Each row comes from the steps of one path. Every step used is in the known rows, and no mark comes twice. Write the path behind each row, first mark first.
Known rows:
E > K > J > D > L > S: [ -7   5  41   6 -27  -2  30  24  14 -14 -26  13  -9  16  38 -38  37  15
  30 -37 -15  13  -9]
S > U > D: [  6 -21  26  13  -3 -24   7  35  16   6 -30  -2 -12  30  38 -13  15  22
  -6  22   0  10  21]
J > S: [  4   0  39 -10   7 -14  21  24  26   1 -29  -2   3  21  25 -13  24   5
   5 -21  11  -1   6]
J > D: [ 17  -7  30  -4  -5 -17  21  21  18   8 -34  18   0  13  34 -13  31   1
  18 -18   5  -3   6]
E > K: [ 11  16  34  10   2   4  24  34  31  -5  -3   3  17   8  33 -16  28  16
  -7   2  10   7   6]
E > S > U: [ 11   9  10   7 -13   4  20  30  30  -5 -26  -1   4  50  36  -4   9  30
   4  11   8   3  10]
S > U: [ 16  -6  15   2 -11  -8  13  36  20   0 -26  -1  -1  33  29 -15   7  21
  -1   9   1   5   6]
E > S: [  5  21  20  -1  -3   9  27  20  33  -3 -18   0   9  27  41  -4  18  13
   5  -5   7   0  10]
J > S > U: [ 11 -12  30  -3  -4 -20  13  33  22  -1 -37  -4  -2  45  22 -11  14  22
   3  -7  12   3   4]
U > K > J: [ -1  20  18   2   0   9  41  22  35  -2 -16  -3  13  12  33  -8  35   5
   3  -7 -14   6   5]
L > S > U: [ 14 -19  10   0 -10  -3  -1  40  15  -8 -37 -17  -5  28  31 -21   8  28
   9  10 -10  -3   0]
D > U > K > L > S: [  1  -4 -11  -4 -12  11   8  21  40   2 -15  -8  22 -23  57 -38  43  11
   5  14 -22   4  17]
L > S: [  8  -8  20  -8   1   2   5  31  19  -5 -30 -15  -2   3  34 -23  18  11
   9  -3  -9  -7   0]
D > U > K > J: [  0  27   3   7  -6  15  40  14  44  -6 -23  -3   5  -3  51 -12  47   5
   4  -3 -17  16   9]
K > J > S: [ -5  14  44  -4  -4  -4  33  22  26 -11 -31  -5  -2  21  28  -4  21   7
   8 -38   0  14  -1]
J > S > U > D: [  2 -24  39   7   5 -36   5  34  19   4 -41  -4 -13  41  31  -9  21  23
  -3   5  12   6  19]
J > D > U > K > L > S: [ 11 -18  -5  -3 -18  -3   8  16  34   8 -31   9  16 -20  59 -35  57   8
  24   2 -18   0  18]
J > D > L > S: [  1 -17  29 -16 -20 -19  12  18   7   4 -41   9 -18  18  34 -44  31   1
  31 -27 -13  -6   1]
J > D > U: [ 16  -3  13   0 -14 -10  21  11  27   2 -41  18  -9  -2  52 -17  43   3
  19 -12   4   7  11]
S > U > D > L: [-11 -16  28   3 -17 -29  16  30  10  11 -25   6 -23  39  34 -39  14  14
  -2   9  -7  14  23]
D > L > S > U > K: [  0 -14   2  -8 -13  -8  11  32  22   6 -29 -10  -5  40  26 -47  25  21
  12  14 -20  -7   7]
L > S > U > K > J: [  5  -6   3   9  -9   9  17  35  28 -11 -34 -20   3  30  33 -12  24  29
  12   8 -25   4  -3]

Which path is each row?
[ 17   1   1   1  -2  -8  26   8  38  10 -37  17   6   0  51 -16  63   4
  18   1   0  -3  17]
J > D > U > K
[ -2 -39  17   8 -18 -17 -11  42  12   1 -24 -11   1  10  47 -30   8  28
  -3  22 -17  11  21]
K > L > S > U > D
[ 14 -18   7  11 -14  -5  16  29  22  -7 -50  -2  -2  32  36  -9  36  27
  29  -5 -20  -2  -4]
L > S > U > K > J > D
[ 17  -4   3   3   0  -7  20  34  32   9 -22  -1  14  35  27 -15  27  20
  -3  22   0  -4  12]
S > U > K
[  1  -9   6  -8  -5   5   9  30  31   8  -8  -9  30 -10  37 -33  31  10
   5   9 -19  -6  14]
U > K > L > S
[-23  -9  46   3 -19 -30  27  24  12  -3 -39   1 -30  51  30 -28  18  17
   7 -23  -9  26  12]
K > J > S > U > D > L
[  0  -6  33 -15 -20 -22  29  13  11  12 -29  25 -10  23  30 -38  30  -7
  23 -31  -1   3   8]
J > D > L
[  4  24   2  15 -12  16  39  25  42  -9 -24  -2  14  52  39   6  23  31
   7   6  -7  10   7]
E > S > U > K > J
[ -1  -2  15   0 -28 -16  41  19  20   6 -36  22  -9  50  30 -31  36  12
  26 -19 -17  11   5]
S > U > K > J > D > L
[  4  11  31   7 -14   4  22  38  31  -1  13  12  34  -8  40 -28  22  14
 -12  -2   3  18  12]
E > K > L
[-14 -21  42  -3  -9 -43  14  26  13  10 -36   3 -25  51  26 -35  20  16
   2  -5   4  10  21]
J > S > U > D > L
[-18 -17  32  -6  -6 -22   7  23   9   6 -27  -8 -25  10  41 -44  24   4
   7  -1 -20   1  17]
U > D > L > S
[  4  12  42  18 -10  -3  28  39  30 -20 -23  -2   6  44  27  -5  18  36
   0 -18  10  22  -7]
E > K > J > S > U
[ 11  -4  -2  -3 -17  -7  25  10  39  14 -20  25  23 -16  57 -28  57   1
  14  -1  -7   7  24]
J > D > U > K > L
[ -8  -5  33 -10 -30  -9  28  16   7  -8 -41   7 -20  17  37 -37  29   3
  36 -44 -25   8  -7]
K > J > D > L > S
[ 10  16  43  16 -14   0  38  27  23 -12 -20  19  10  12  39  -6  38  15
  14 -30   3  16  -3]
E > K > J > D
[ 17 -16  -2   2   1  -1   2  36  29   1 -33 -18   7  30  30 -20  27  28
   8  25 -12 -14   5]
L > S > U > K
[ -1 -17  15 -10 -25 -11   6  34  10  -2 -32  -9 -17  39  29 -46   6  21
  14   0 -16   2   1]
D > L > S > U
[  7   3  35   2 -14  -7  34  18  16  -6 -35  15  -3  12  37  -5  29   3
  23 -35  -7  10  -2]
K > J > D
[ 15  -5  12  11 -15  -9  33  26  27   1 -40  15   4  40  33  -3  36  20
  20  -6 -10   6   4]
S > U > K > J > D
[ 13  -9  16  -1   6 -18  20  30  36   8 -34  -4   9  46  20 -11  32  22
   3   8  10  -5  10]
J > S > U > K
[ -7  10  25  -8 -19 -11  48  10  22   9 -28  21  -2  24  33 -31  46  -4
  26 -33 -17   8   7]
U > K > J > D > L
[  8 -26   7  -4 -27  -2  -4  41  14  -4 -20  -9  11  15  37 -33   2  28
   5   9 -15   8   7]
K > L > S > U
[ -8 -12  43  14  -4 -25  18  32  18  -8 -41  -7 -18  41  35  -1  18  25
   3 -11  -1  21  11]
K > J > S > U > D
